Known rows, with every step that occurs:
kufug kepa fugu venef pokegi: [ 2.581 -0.473 -0.812 -1.395 -3.419 -3.653  0.860 -0.496 -1.296  1.427
 -3.773 -0.085  3.384  0.219  0.467 -0.769  9.169 -0.820 -2.605 -2.233
  0.415 -0.146  0.634 -1.824 -1.163  0.350 -0.196]
kepa fugu venef: [ 1.611  1.951 -1.795  1.423 -2.005 -0.641  1.714 -1.286 -0.023 -0.146
 -3.130  0.815 -0.124  0.826  0.977 -0.278  5.464 -0.630 -2.273 -0.925
  0.670  0.598 -1.977 -3.434  0.758 -0.723  0.291]
kufug kepa: [ 2.023 -0.608  0.499 -0.958 -2.292 -3.224  0.379 -0.494 -3.138  1.072
 -2.797  0.963  4.133 -0.255 -3.242 -1.941  6.030 -1.002 -2.356 -1.685
 -0.912  0.004  2.448  0.659 -2.545  0.932 -1.687]
nonu fugu: [ 0.003  2.456  0.129  1.271  0.649  0.198  0.795 -0.753 -3.083 -0.447
 -1.013  0.846  0.544  1.209 -2.711 -0.755  1.943 -2.234 -1.313 -0.653
  0.483 -1.428 -1.032 -3.463 -1.933 -3.119 -3.070]
vebor venef kufug kepa fugu nonu: [ 1.471  2.042 -0.730  0.230 -2.251 -4.470  1.670  1.229 -2.657  0.212
 -3.327  3.000 -0.164  1.893  2.647  1.764  5.694 -0.411 -3.038  3.949
  2.245  0.627  0.374 -4.406 -1.948  4.843 -0.692]
fugu nonu kufug: [ 1.076  2.579  1.233  1.448 -0.931 -6.028  2.552  0.903 -0.226 -2.334
 -0.141  0.847 -0.607 -1.990 -0.937  1.181  1.767 -1.161 -1.452 -1.022
  2.504  5.299 -0.435 -4.628 -2.135  1.765 -2.624]
nonu fugu venef vebor: [ 0.291  2.972  0.538  1.769 -0.436 -1.116 -0.118  0.790 -3.096  0.809
 -3.716  2.605 -0.166 -0.207  0.029  1.114  2.718 -1.757 -1.131 -1.355
  1.066 -1.207 -1.365 -4.613 -1.893 -5.566 -3.035]
vebor venef kufug kepa fugu: [ 1.502  1.798 -0.922  0.290 -2.016 -3.072  1.200  1.465 -2.635  0.859
 -3.930  2.997  0.387  2.213  1.951  1.341  5.524 -0.358 -3.132  3.938
  1.485 -0.504  0.362 -3.653 -2.410  4.199 -0.544]
kufug venef fabe: [ 2.667  2.919 -0.241  1.890 -1.710 -1.765 -0.646  1.100 -3.057  3.074
 -3.836  1.000  3.414  1.997  0.074  0.700  4.424  0.409 -3.384 -1.571
 -1.031  2.562  2.859 -4.284 -1.358  0.436  1.568]
fugu kepa kufug: [ 0.655 -0.845 -0.239 -0.473 -2.848  2.202  1.416 -0.517 -2.429 -1.185
 -4.432  1.465  2.500 -2.608 -2.092 -1.076  3.525 -1.351 -1.886 -0.679
  1.883  1.146 -0.768 -1.910  0.583 -1.085 -4.332]
pokegi venef fugu nonu kufug kepa: [ 1.541  6.983 -0.337  2.247 -2.021 -4.552  1.470  1.067  1.825  0.249
  1.586  1.141  3.396  0.858  1.792  0.660  6.808 -1.846 -2.584  1.729
  1.755  2.622 -2.256 -4.522 -2.961  4.464  0.849]
vebor venef fugu kepa kufug: [-0.348  2.491 -0.453  1.134 -2.184 -0.797  0.828  0.149 -0.976  0.157
 -4.387  3.057  3.126  0.011  2.750  0.203  4.116  0.587 -2.644  4.301
  1.410  0.785 -1.358 -4.647 -0.948  3.721 -1.465]
kepa kufug: [ 1.191  1.254 -1.351  1.883 -1.602 -2.686  2.162 -2.172 -1.173 -1.110
 -1.575  1.092  0.654 -1.684 -2.009 -2.164  3.876 -1.306 -2.150 -0.810
  2.299  1.492 -1.109 -2.741 -0.406 -0.630 -2.757]
fugu venef kufug nonu: [ 2.879  3.178  1.083  1.015 -1.936 -2.613  1.311  2.645 -2.123 -0.192
 -5.295  2.489 -1.148  2.338  2.459  2.708  3.710 -3.133 -2.267 -1.194
  2.479 -1.022  0.693 -5.622 -1.162 -3.225 -1.647]
nonu kufug kepa fugu venef: [ 2.539  0.527 -0.141  0.373 -1.861 -4.041  1.192  1.669  0.402  0.631
 -3.989 -0.135  2.120 -2.839 -2.099  0.245  5.841 -0.717 -2.361 -1.662
  1.462  2.680 -0.341 -2.861 -4.957 -0.230 -2.119]
kufug kepa fugu venef vebor: [ 2.209 -0.263 -0.940 -0.006 -3.840 -3.298  0.783 -0.902 -1.707  1.155
 -3.752  1.638  2.979 -0.976 -0.719 -0.542  8.565  0.008 -2.586 -2.106
 -0.238  0.467  0.705 -1.401 -1.754  0.106 -0.234]
vebor venef: [ 0.771  2.685 -0.203 -0.210 -0.236 -1.714  0.181  0.326 -2.929  1.304
 -3.682  2.242  0.216  0.737  1.048 -0.611  2.750 -0.196 -2.517  3.658
 -0.473 -0.862  0.475 -1.883 -1.461  3.901 -0.918]
nonu kufug kepa fugu: [ 2.133  0.266 -0.308  0.724 -1.764 -3.480  1.504  0.994  0.528  0.062
 -2.510 -0.223  2.382 -2.713 -3.238 -0.153  5.495 -0.430 -2.381 -1.511
  0.863  2.742 -0.351 -2.618 -5.261  0.794 -1.874]
pokegi venef vebor: [ 1.275  6.268 -0.688  2.473 -1.671 -0.814  0.150  1.054 -0.245  1.425
  1.024  2.945  0.752  0.025  0.243  0.583  5.059 -1.159 -2.118  0.929
 -1.154 -0.459 -1.953 -2.083 -2.431  2.515  1.699]
kufug venef fugu: [ 2.049  5.320  0.225  2.186 -2.046 -1.886  0.397  0.265 -0.332  2.437
 -2.647  1.769  3.868  2.160  1.487 -0.150  5.612  1.021 -2.913 -2.205
 -0.639  3.311  2.344 -3.785 -1.601  1.168  1.401]
pokegi venef: [ 2.076  6.159 -0.887  0.726 -0.464 -0.658  0.418  0.681 -0.756  1.455
  0.675  0.787  0.990  1.595 -0.178 -0.989  4.858 -2.751 -2.444  1.582
 -0.388 -1.008 -1.425 -1.096 -1.608  3.097  0.810]
kufug nonu fugu venef: [ 2.200  4.153  1.176 -0.238 -0.825 -0.455  1.433 -1.460 -3.467 -1.339
 -1.882  0.118 -1.267  0.884 -0.032  0.689  4.603 -3.741 -2.227 -2.099
  0.418 -3.876  1.287 -6.532 -2.047 -3.173 -2.119]

Rows:
[ 1.040  7.198 -0.856  2.914 -1.285 -1.069  0.838  0.574  1.609  0.792
  1.359  1.607  3.395  2.636  1.416 -0.193  5.446 -1.733 -2.515  2.122
  0.125  0.323 -2.724 -3.428 -1.872  3.381  1.738]  pokegi venef fugu
[ 0.107  3.112 -0.164  0.792 -2.479 -0.621  1.237 -0.454 -1.153 -0.416
 -3.935  2.668  2.584  0.000  3.112  0.569  4.854  0.129 -2.895  3.898
  1.325 -0.183 -0.696 -5.814 -1.222  3.839 -1.265]  vebor venef fugu kepa kufug nonu
[-0.456  3.687  0.978  4.531 -2.058 -5.052  2.759  0.403  2.608 -2.780
  0.483  2.191  3.430  0.263  0.908  1.571  2.613  0.240 -1.641 -0.122
  2.276  5.675 -2.154 -7.001 -2.194  1.675 -0.789]  venef fugu nonu kufug
[ 0.548  1.549 -0.084 -0.904 -1.252  1.466  0.641 -0.115 -3.254  0.451
 -3.558  0.102  1.621 -0.632 -0.288  0.001  4.829 -2.241 -1.690 -1.613
  2.606 -0.648 -0.743 -4.979 -0.743 -3.621 -4.226]  nonu fugu kepa kufug venef pokegi
[ 2.149  0.336  0.891  0.235 -1.192 -4.115  0.865  2.137 -0.478  0.591
 -3.246  0.117  2.826 -2.858 -3.759 -0.236  4.105 -0.974 -2.101 -1.590
  0.780  2.594  0.718 -1.754 -5.815  0.165 -2.930]  nonu kufug kepa
[-0.010  3.007  0.980  3.733 -2.646 -5.905  2.575  0.366  2.108 -2.291
  0.002  2.022  4.337 -0.091  0.541  1.372  4.037  0.256 -1.804 -0.478
  2.243  5.597 -1.385 -6.429 -2.723  1.940 -1.022]  venef fugu nonu kufug kepa
[ 0.971  2.847 -0.198  1.014 -0.777 -2.160  0.965  2.285 -2.643  0.534
 -3.853  3.548 -0.646  2.597  2.031  1.666  2.560 -0.786 -2.713  4.254
  1.441 -0.468 -0.027 -3.911 -2.076  3.327 -0.920]  vebor venef kufug
[ 1.607  1.539  1.290  0.369 -1.752 -7.285  2.264  0.802 -0.924 -1.701
 -0.808  0.609  0.744 -2.533 -1.352  0.760  3.786 -1.168 -1.763 -1.422
  2.501  5.158  0.713 -3.688 -2.871  2.136 -2.785]  fugu nonu kufug kepa
[ 1.800  4.179  1.304  0.595 -1.423 -0.590  1.351 -1.267 -3.166 -1.315
 -1.690  1.152 -1.337  0.107  0.190  1.430  4.656 -2.991 -2.077 -2.354
  0.054 -3.645  1.093 -7.003 -2.513 -3.463 -1.663]  kufug nonu fugu venef vebor
[ 1.911  3.236  0.933  1.785 -1.462 -6.557  1.755  1.498 -0.875 -0.740
 -1.247  0.620  0.402 -1.439  0.267  2.076  2.985 -0.487 -2.233 -1.382
  2.420  6.399  0.892 -6.135 -2.285  1.968 -1.273]  fugu nonu kufug venef fabe
[ 2.040  4.156 -1.159  2.529 -2.793 -4.973  2.196 -1.980 -0.158  0.129
 -1.677  1.367  1.752 -1.028  1.312 -1.035  6.585  0.061 -2.866 -1.808
  3.235  4.734  0.388 -5.298 -0.301  0.885 -1.147]  kepa kufug venef fugu nonu
[ 0.521  1.920  0.138  1.900  0.007 -1.210 -0.368  1.049 -3.768  0.690
 -4.361  1.103  1.329  1.517 -0.176  1.086  2.108 -2.632 -1.710 -0.151
  1.695 -1.232 -1.469 -5.955 -1.311 -5.450 -2.849]  nonu fugu venef fabe
[ 1.915 -0.231 -0.835 -0.417 -3.384 -4.442  2.099 -2.319 -1.693 -0.629
 -0.871  0.496  2.660 -0.429 -1.607 -1.228  8.202 -0.357 -2.599 -1.597
  0.407  1.932  0.956 -1.628 -1.013  2.753 -0.503]  kufug kepa fugu nonu
[ 1.803  3.070 -0.633  1.721 -2.305 -2.686  2.344 -2.753 -2.121 -1.821
 -1.661  1.122 -1.328 -2.449 -0.118 -0.188  5.842 -2.475 -2.277 -1.971
  2.835 -1.130 -0.594 -6.955 -1.567 -3.145 -3.031]  kepa kufug nonu fugu venef vebor
[ 2.486  2.191 -1.761  2.363 -2.361 -3.430  0.945 -1.188 -2.106  1.203
 -3.240  0.752  2.032 -0.872 -0.308 -0.891  5.625 -0.304 -3.253 -1.328
  2.135  3.064  0.781 -4.892 -0.636 -0.335 -0.891]  kepa kufug venef fabe
[ 1.780  3.986  1.220  1.691 -1.841 -6.484  1.909  1.373 -0.376 -0.665
 -0.890  1.691 -0.650 -2.585  0.368  2.059  3.431  0.118 -1.862 -2.258
  2.018  6.368  0.991 -5.219 -2.714  1.892 -1.378]  fugu nonu kufug venef vebor
[ 0.788  2.942  0.465  0.532  0.411 -0.998  0.038  0.572 -3.418  0.823
 -4.018  1.067 -0.012  0.945 -0.312 -0.003  2.547 -2.837 -1.383 -0.901
  1.666 -1.590 -0.940 -3.925 -1.335 -5.132 -3.608]  nonu fugu venef
[-0.286  0.894  0.614 -0.269 -0.435  3.228  0.550 -0.002 -3.812 -0.614
 -3.024  1.067  1.679  0.026 -2.678 -0.176  2.115 -2.297 -1.257 -0.558
  0.881 -1.433 -1.050 -3.185 -1.102 -3.621 -4.492]  nonu fugu kepa
[ 1.730  0.300 -0.102 -1.657 -3.312  1.377  0.850  0.388 -2.177  0.760
 -5.182  0.603  2.798 -1.989  0.407 -0.358  5.756 -0.925 -2.256 -2.063
  2.066  1.580  0.598 -2.984  0.648 -0.666 -3.062]  fugu kepa kufug venef pokegi
[-0.108  0.707 -0.221  0.090 -0.894  2.202  1.112 -0.932 -3.593 -0.999
 -3.047  0.902  1.325 -1.220 -2.457 -0.684  2.968 -2.473 -1.489 -0.537
  2.427 -0.830 -1.649 -3.981 -0.773 -3.892 -5.251]  nonu fugu kepa kufug
[ 1.341  0.511 -0.175 -0.277 -3.730  1.768  0.808 -0.020 -2.606  0.527
 -5.135  2.313  2.503 -3.208 -0.746 -0.164  5.195 -0.034 -2.314 -1.945
  1.434  2.208  0.699 -2.494  0.075 -0.972 -3.123]  fugu kepa kufug venef vebor
[ 0.919  6.020 -1.114  2.082 -2.338  0.325  1.130  0.427  1.252  0.385
 -0.069  1.638  3.908  0.881  1.520 -0.146  6.261 -1.945 -2.598  2.230
  1.531  0.646 -3.209 -3.790 -1.062  2.844  0.188]  pokegi venef fugu kepa kufug
[ 1.296 -0.055  0.188 -0.975 -3.285  2.382  2.010 -1.419 -2.661 -2.074
 -3.714  0.899  1.708 -2.649 -1.670 -0.594  4.616 -2.082 -2.306 -1.264
  1.736 -0.272  0.181 -3.579  0.189 -0.898 -3.984]  fugu kepa kufug nonu
[ 1.138  2.001 -1.707  2.661 -2.860 -0.732  1.543 -0.949  0.337 -0.175
 -2.831  2.375 -0.220 -0.207  1.308  0.829  5.643  0.462 -2.081 -1.452
  0.117  0.974 -2.341 -4.127  0.139 -1.109  0.934]  kepa fugu venef vebor
[ 2.121  2.871  0.930  2.397 -2.089 -1.015  2.969  1.269 -1.671 -2.648
 -0.669  2.520 -0.975  3.546 -0.263  2.813  3.168 -2.796 -2.548 -0.763
  1.500 -1.217  0.847 -6.536 -2.425 -0.526 -0.679]  venef kufug nonu
[ 1.636  3.802  1.039  0.277 -0.640  0.368  1.984 -2.326 -3.236 -2.171
  0.223 -0.060 -0.800  1.037 -1.676  0.123  4.100 -3.340 -2.234 -1.872
 -0.441 -3.699  1.225 -6.191 -2.483 -1.807 -1.734]  kufug nonu fugu
[ 1.590  1.774 -1.541  0.646 -2.248 -1.309  1.596 -0.407  0.865  0.215
 -2.894 -0.079  0.329  1.520  2.977  0.616  6.465 -0.810 -2.028 -1.565
  1.069  0.102 -2.446 -4.790  0.968 -0.729  0.954]  kepa fugu venef pokegi
[ 0.963  3.027  0.403  1.461  0.056 -1.280  0.623  1.935 -3.208  0.262
 -4.132  1.935 -0.626  2.230  0.398  1.617  2.452 -3.254 -1.487 -0.511
  3.028 -1.412 -1.271 -5.340 -1.719 -5.586 -3.654]  nonu fugu venef kufug
[ 1.694  3.325  0.776  2.393 -1.404 -0.607  2.896  1.001 -2.367 -2.715
 -0.448  2.232 -1.366  3.714 -0.456  3.008  3.195 -3.354 -2.330 -0.623
  2.167 -2.016  0.279 -7.612 -2.856 -2.120 -1.690]  venef kufug nonu fugu
